What can hang from each mark:
L: E
E: A H R X Z
A: E R X
B: E F
F: B
Z: E F

Each row was made from one small tree. The marks that hang from a mark follow it in brackets, in alphabetical order. Every link used is in the known rows. Write each row's tree.
(in the rows, 128 means zero)
Known rows:
F{B{E{R X Z}}}: [138 130 122 123 137 125 124 126 120 117 119 129 128 184 132 133 117 141
 120 116 117 148 108 121 111 125 125 134 134 109 117 126 143 116 138 125
 155 139 125  63 156 106 113 120 141 150 140 149 128 140 133 133 103 116
 115 122 141 139 146 125 103 166 123 135 126 128 126 130]
F{B{E{A{R X} H Z}}}: [123 100 144 165 126 181 105 113 134 137 144 114  94 127 142 126 132  83
 129 108 135 127 173 120 101 144 149 134 161 117 128 128 113  83 156 123
 102 109 150 129 113 110 118 112 106 156 123 134 148 130 157 134 158 124
  85  98 123 131 113 138 119 143 119 127 121 129 135 136]
Z{E F}: [118 113 119  74 120 110 150 155 142 133  90 145 181  94  88 123 102 154
 131 189 131 134 105 153 143 136 188 112 109 157 132 129 143 155  43 129
  90 143 138 198 132 166 139 135 160  85  98 113 121  90 114 128 131  79
 186 170  76  81 122 147 146 173 158 138 121 127 120 100]
B{E{R X}}: [138 144 122 120 129 124 135 118 118 125 127 127 135 156 132 140  98 141
 114 142 138 119  97 145 115 134 142 121 112 141 120 106 145 133 106 131
 162 148 124  98 160 120 118 127 147 140 148 129 145 121 121 131 107 120
 133 116 145 132 125 129 129 145 130 137 130 124 113 127]
F{B{E{R Z}}}: [133 123 119 101 139 133 128 123 123 102 107 137 129 188 125 127 109 132
 119 132 129 137  97 111 116 122 153 120 134 118 124 125 143 104 146 124
 149 132 119  89 138 119 126 124 150 125 143 138 146 133 134 130 112 103
 119 125 109 131 142 140 126 224 147 128 113 127 124 126]
L{E{A X}}: [128 134 116 127 135 126 126 119 137 105 154 105 139 113 119 119 138 145
 123 158 125 139  85 127 149 136 148 132  99 141 128 108 135 122 128 135
 134 126 113 193 141 108 138 121 127 108 126 115 142 143 105 127 144 171
 159 156 181 103  82 136 161 102 142 125 130 128 114 139]
B{E{A} F}: [136 149 122  88 132 121 125 113 139  99 103 118 155 173 155 148 117 109
 116 146 165  67 120 115 116 137 195  95 104 160 127 104 146  93 110 128
 153 133 160 115 105 115 135  90 140 119 152 109 170 100 126 135 117 131
 114 146 138 112  86 142 216 251 173 111 118 115  93 135]
B{E{A H} F}: [137 161 134 106 121 105 128 107 142 102 101 118 139 165 162 154 145  95
 124 119 169  45 141 110 104 128 153 108 112 154 128 114 141 110 127 127
 157 123 155  88  93 131 132  85 121 128 146 111 164 109 122 127 114 144
  91 133 137 134 100 131 232 211 151 102 124 117 100 138]
E{A H R X Z{F}}: [129 146 133 157 114  87 133 140 113 138 160 130 110  85 143 116 120 111
 141  81 115 103 172 141 137 110  25 132 148 100 131 155 101 159 129 129
 154 122 134  89 107 124 115 151 102 159 125 130  83 127 152 132 126 150
 112 128 161 163 167  99 102  79  72 127 146 125 144 121]
A{E{H Z} R X}: [112  76 134 194 132 244 115 129 151 179 134 135  95  93 107 127 121 102
 123 142 153 129 161 139 160 161 160 130 145 131 143 122  81 111 218 112
  67 124 122 242 163 123 131 145  99 143 119 129 117 141 136 127 174 102
 119  78  78 125 137 142  35  35 119 151 121 139 165 127]
E{A H R X Z{F{B}}}: [134 138 142 156 122  92 122 137 106 132 153 128  99 108 155 118 146 119
 143  69  93 135 171 117 120 109  47 141 155  91 126 162 111 146 122 130
 138 117 148  66 104 122 118 142 105 157 120 141  98 142 149 130 119 153
 107 132 152 159 159  99 109  88  87 117 144 129 144 128]
Z{F}: [122 114 111  74 134 136 143 143 120 132 107 140 162 127 114 130 117 159
 119 191 138 139  90 129 155 140 194 101 102 157 136 124 140 149  72 131
 110 137 155 211 128 148 134 145 147  66 121 111 140 105 107 137 140  85
 174 155  91  87 113 149 157 166 157 133 116 121 123 114]
F{B{E{A H R}}}: [139 148 140 121 125 123 119 111 118  96 128 117  97 160 168 129 138 115
 128 102 125 107 132 103  97 117 136 129 134 127 129 122 139 108 125 135
 152 121 145  60 104 139 132 119 132 139 138 128 168 128 131 117 118 157
  90 114 127 151 123 133 192 188 130 103 129 126 106 139]
F{B{E{H R}}}: [137 144 135 109 131 135 127 110 117 111 104 130 116 178 152 141 137 133
 120 122 130 121 107 106 102 120 156 129 126 129 128 120 150 124 128 132
 143 128 121  72 130 153 132 121 141 114 138 134 167 134 112 118 109 121
 104 107 106 141 132 138 172 172 148 114 120 127 111 135]
L{E{A H R X Z{F}}}: [122 150 129 157 119  65 133 129 131 129 162 124 137  78 107 109 143 115
 147  84 107 139 153 139 139 102  18 147 141 101 125 146 119 146 162 130
 148 111  85 106 103 118 130 134 113 141 126 131  86 140 146 124 127 167
 128 130 173 153 151  97  89  44  97 125 143 132 144 136]
B{E{A{R} X} F}: [133 128 129 140 128 156 113 117 124 132 136 113 137 154 150 150 120 109
 117 131 151 100 143 129 104 147 173 110 126 147 114 105 140  95 103 131
 131 131 145  92 116  99 119  96 127 170 154 124 156 105 136 134 115 128
 105 121 161 115  85 123 166 176 147 130 128 117 103 139]
L{E{A{R} H X Z}}: [118 118 122 185 123 151 117 123 137 130 173 110 110  84 112 115 135 113
 135 120 123 143 134 125 135 129  73 147 145 105 125 132 111 120 188 128
 121 108  72 161 120 104 132 121  95 146 125 130 110 155 134 119 147 171
 122 127 183 135 116 116  94  47 104 134 129 127 138 143]
E{H R X Z}: [137 140 124 163 121 135 135 125 116 132 137 136 101 111 143 131 107 123
 127 111 129  96 129 125 130 122  57 136 140 105 135 138 107 160 165 120
 161 130  99 112 158 125 117 152 106 147 129 140 104 151 130 124 114 139
 113 113 150 166 164 114  95  72  80 133 135 128 148 124]
Z{E{A H R} F{B}}: [126 131 152 124 116 101 127 139 125 119 119 135 121  82 132 114 135 124
 149 107  99 130 160 134 118 107 113 138 146 122 130 151 127 147  67 135
  97 117 139  87 101 169 139 142 135 130  99 126 125 109 139 116 122 134
 136 142  94 134 143 121 161 149 122 114 139 130 124 115]
L{E}: [120 121 100  93 142 145 134 119 140 106 114 127 165 139  92 127 124 160
 115 198 139 159  46 114 156 138 193 119  93 159 134 103 153 130 143 131
 119 125  90 227 154 136 149 126 147  59 130 112 160 137  91 124 138 128
 175 152 124  86  86 158 157 147 179 132 110 128 117 134]
L{E{A H R X}}: [131 155 132 165 125 119 122 110 128 110 164 114 112  96 134 120 139 123
 135 111 118 124 120 123 137 116  67 148 124 120 128 122 124 141 167 136
 146 117  77 115 132 120 138 131 114 141 133 129 133 155 118 113 133 194
 129 118 182 149 115 115 135  43 112 117 142 130 126 143]
F{B{E{A{R} H X}}}: [133 125 139 150 124 162 108 118 110 131 147 105  92 140 170 137 156 122
 127 112 124 127 151 118  89 137 151 140 142 127 118 123 139 102 103 135
 120 124 150  89 114 128 118 107 109 157 132 133 159 131 130 124 130 145
  94 113 156 128 102 125 169 130 113 119 133 122 111 142]

Write each row's tree:
[114  74 116 155 136 183 125 158 129 180 141 136 130 102  97 121 129 148
 129 154 131 181 147 158 170 149 142 125 138 129 124 134 103 124 136 121
  74 140 135 213 147 111 125 152 120 144 127 130  84 124 137 135 147  86
 152 120 102 108 147 120  13  68 120 163 126 134 156 122]  A{E{X Z{F}} R}
[138 165 131 106 121 114 134 109 138 138  92 127 153 178 161 171 151 122
 119 122 156  66 132 125  97 134 154 120 103 153 121 112 149 135 113 126
 160 135 135  69 137 134 118  85 121 139 149 127 145 118 106 128  96 117
 104 122 150 133 110 123 187 139 148 119 129 121 109 137]  B{E{H X} F}
[125 106 123 143 136 133 133 152 132 162 138 144 128 116 103 118 122 144
 132 128 124 150 141 156 167 129 104 127 126 121 126 140 103 142 147 122
 117 145 129 157 148 112 130 156 131 144 132 135  75 133 136 131 129 110
 145 119 104 132 166 113  26  70 113 151 133 137 156 118]  A{E{R X Z{F}}}
[125 123 135 160 126 119 134 148 132 173 136 141 112 100 116 125 141 130
 139 102 127 126 166 150 161 119  60 138 131 115 131 144  99 149 165 121
 123 139 120 130 141 127 127 151 113 154 132 136  74 138 133 124 125 119
 124 105 107 160 181 104  35  34  92 142 141 138 163 124]  A{E{H R X Z{F}}}
[118 138 113 139 131 127 137 115 138 111 128 139 133 120  96 120 116 124
 129 131 131 135  94 108 142 111  74 139 133 111 138 132 127 141 216 123
 142 112  49 144 138 137 144 138 126 102 134 129 123 156 119 109 127 144
 130 117 130 146 148 130 100  96 133 129 119 134 141 134]  L{E{H R Z}}
[124 135 117 120 118 103 147 147 122 151 125 137 142 111 126 132 131 137
 132 129 127 117 140 141 137 126  83 128 128 122 132 149 120 172 112 122
 134 134 124 150 128 139 116 138 106 118 112 126  88 124 124 138 127 107
 137 144 132 130 147 116 110  80  99 135 134 122 145 116]  E{H X Z{F}}
[135 124 116 101 135 127 128 130 130 118 110 125 135 187 131 141 136 147
 119 137 123 140  99 126 110 136 166 130 118 125 120 122 146 107 121 124
 145 143 140 111 149 110 112 106 134 126 128 137 133 139 122 139 112 111
 121 147 140 116 123 136 130 170 136 131 120 124 120 131]  F{B{E{X Z}}}
[135 152 144 114 125  89 131 127 112 143 116 131 140 158 150 143 157 144
 131  98 113 146 141 134  89 112 122 139 125 126 117 134 153 147  82 135
 136 136 140  37 122 151 117 120 140 141 134 140 127 120 122 127  99 110
 114 110 123 137 135 113 124 113 128 123 139 127 119 132]  Z{F{B{E{H R X}}}}
[135 138 133  92 136  96 126 131 105 137 118 135 151 169 127 139 140 161
 125 125 108 176 111 134 104 123 156 128 118 135 111 126 161 132  57 136
 129 140 148  65 131 130 117 125 160 130 134 137 133 116 118 136 101  99
 140 124 126 116 119 122 125 152 143 132 131 127 114 129]  Z{F{B{E{R X}}}}
[134 140 134  99 125 129 123 114 129  98 115 111 109 163 161 136 157 123
 127 126 136  98 125 106 104 128 174 126 115 142 130 119 146 100 115 132
 139 123 161 101 101 142 130 101 125 112 130 119 172 125 116 123 129 150
 101 136 126 130 107 145 224 203 143 101 122 122 101 137]  F{B{E{A H}}}
[126 117 151 161 125 127 114 129 120 141 147 134  97  91 140 114 133  98
 141  84 109 137 184 119 127 122  85 133 161 104 139 155  98 131 147 128
 107 108 164 116 107 123 123 148 111 138 114 137 114 135 158 139 151 137
 109 107 115 146 141 120 106  93 101 118 134 133 152 125]  E{A{X} H R Z{F{B}}}
[125 100 116 149 139 184 131 135 142 131 119 142 107 132 107 117 102 137
 121 153 149 128 111 127 176 135 131 120 124 128 138 123 102 112 198 118
 122 139 112 185 163 114 143 158 134 127 138 127 114 144 131 122 140 122
 141 114  95 137 160 138  70 134 132 142 118 136 151 123]  A{E{R Z}}
[142 153 139 154 120 107 119 118 125 112 145 115  89 154 163 129 138 104
 134  67 115  98 156 118  98 112  67 147 149  96 121 137 122 112 152 128
 169 123 134  19 114 111 114 115 110 173 132 143 123 141 148 123 110 167
  80 117 167 172 152 108 135 138  90 112 137 128 124 137]  F{B{E{A H R X Z}}}
[121  81 134 159 132 229 107 122 119 141 156 117 101  80 134 121  87 111
 115 175 139 133 134 128 140 167 195 110 138 149 137 108 105 111 126 130
  79 121 157 252 146 112 128 150 117 122 123 117 164 122 135 144 178 125
 142 113 126  97  80 154 133 109 133 140 120 126 130 126]  E{A{R X}}
[123 145 120  97 112  57 147 137 136 117 120 124 148 125 123 124 131 103
 135 114 146  91 160 139 123 117  98 113 129 130 131 136 127 123 108 126
 150 126 156 114  69 133 124 111 119 124 128 113 114  97 148 136 137 129
 111 143 124 136 144 125 159 194 114 116 126 118 125 122]  B{E{A H Z{F}}}
[119 129 136 179 128 139 119 107 149 120 161 122 115  76 110 110 111  87
 134 107 128 121 146 127 143 122  73 143 144 111 141 122 101 123 221 126
 132 104  85 162 130 111 140 135 109 131 127 129 124 154 143 122 158 175
 116 103 151 149 126 128  87  46 113 127 128 137 148 137]  L{E{A{X} H R Z}}
[122 118 133 153 141 152 112 105 142 114 161 121 128  82 106 111 102 112
 123 150 125 150 100 130 147 138 155 130 122 141 137  99 114 115 170 135
 118 113 101 205 150 109 145 141 141 111 131 120 159 148 126 128 165 163
 151 114 143 114  86 145 115  81 151 131 125 136 126 136]  L{E{A{X} R}}
[133 113 128 157 139 178 125 132 131 148 135 130 104 128 124 131 119 154
 119 151 135 132 109 143 166 145 152 128 110 140 128 112 116 132 155 127
 121 146 122 170 182 116 136 153 135 138 142 128 126 148 112 124 128 129
 142 110 123 128 128 129  80  73 125 145 134 137 138 128]  A{E{R X}}
[121 123 106  69 130  86 151 141 140 123 100 139 183 154  93 129 113 135
 121 163 153 129 107 141 135 130 154 102 113 143 128 124 146 126  93 123
 137 143 145 149 106 129 127 120 150  98 132 119 118  97 135 143 129  79
 146 153  97 104 137 139 127 218 149 137 115 120 124 115]  B{E{Z{F}}}
[126 106 119  96 135 121 125 148 117 109 124 128 126 137 127 113 138 139
 132 137 113 149 130 109 147 126 146 114 134 121 132 150 127 116  99 129
 112 122 169 158  99 121 130 139 129  97 114 121 124 120 139 140 145 122
 141 169 116 106 125 136 164 198 135 121 121 125 130 119]  E{A Z{F{B}}}
[126 128 109 143 138 127 132 124 135 118 144 134 140 123  96 118 111 145
 124 140 120 161  78 127 150 123  86 140 124 111 127 121 128 140 187 126
 147 126  60 144 167 106 131 138 134 121 138 138 112 159 123 124 121 142
 154 129 156 129 134 122  74  80 129 144 127 134 138 134]  L{E{R X Z}}
[122 122 136  84 118 115 142 146 131 130  84 143 154 112 117 132 149 152
 141 150 116 145 127 135 118 122 173 131 123 140 132 145 149 153  52 129
  76 127 142 144 118 185 137 126 142  91  86 125 127 109 112 118 122  92
 157 160  65 101 130 142 170 143 147 121 128 129 122 110]  Z{E{H} F{B}}
[126 139 112  98 120 118 148 123 140 112 103 134 143 159 120 138 113 118
 121 143 159  83 115 125 123 128 130 118 119 132 134 123 135 124 153 119
 158 131 117 135 124 140 124 114 122 115 131 122 134 118 120 127 126 112
 111 133 114 136 145 142 148 185 129 126 116 121 124 124]  B{E{H Z}}
[129 118 139 113 127 112 127 150 116 144 116 145 141 108 112 125 121 162
 138 136  93 179 117 148 117 122 147 140 127 127 119 142 139 157  44 134
  92 140 133 102 150 148 125 140 155 132 102 142 111 117 126 127 105  96
 171 146 105 104 133 121 106 113 136 137 137 134 128 108]  Z{E{R X} F{B}}
[136 154 151 122 122  72 122 126 110 129 140 118 113 136 162 133 155 122
 139  79 107 130 160 134  94 110  99 141 135 119 117 136 139 132  78 138
 144 126 159  26  94 131 117 115 129 157 132 135 130 114 137 129 108 148
 100 119 149 148 130 106 157 118 113 112 146 126 115 136]  Z{F{B{E{A H R X}}}}
[119 105 125  66 128 123 138 152 133 127  85 144 165 118 102 125 133 165
 134 177 111 169 103 137 131 132 208 121 116 149 128 140 154 140  35 131
  73 139 145 178 130 168 138 131 161  82  91 123 134 105 114 130 126  79
 178 170  71  77 118 150 162 202 168 131 120 129 118 107]  Z{E F{B}}
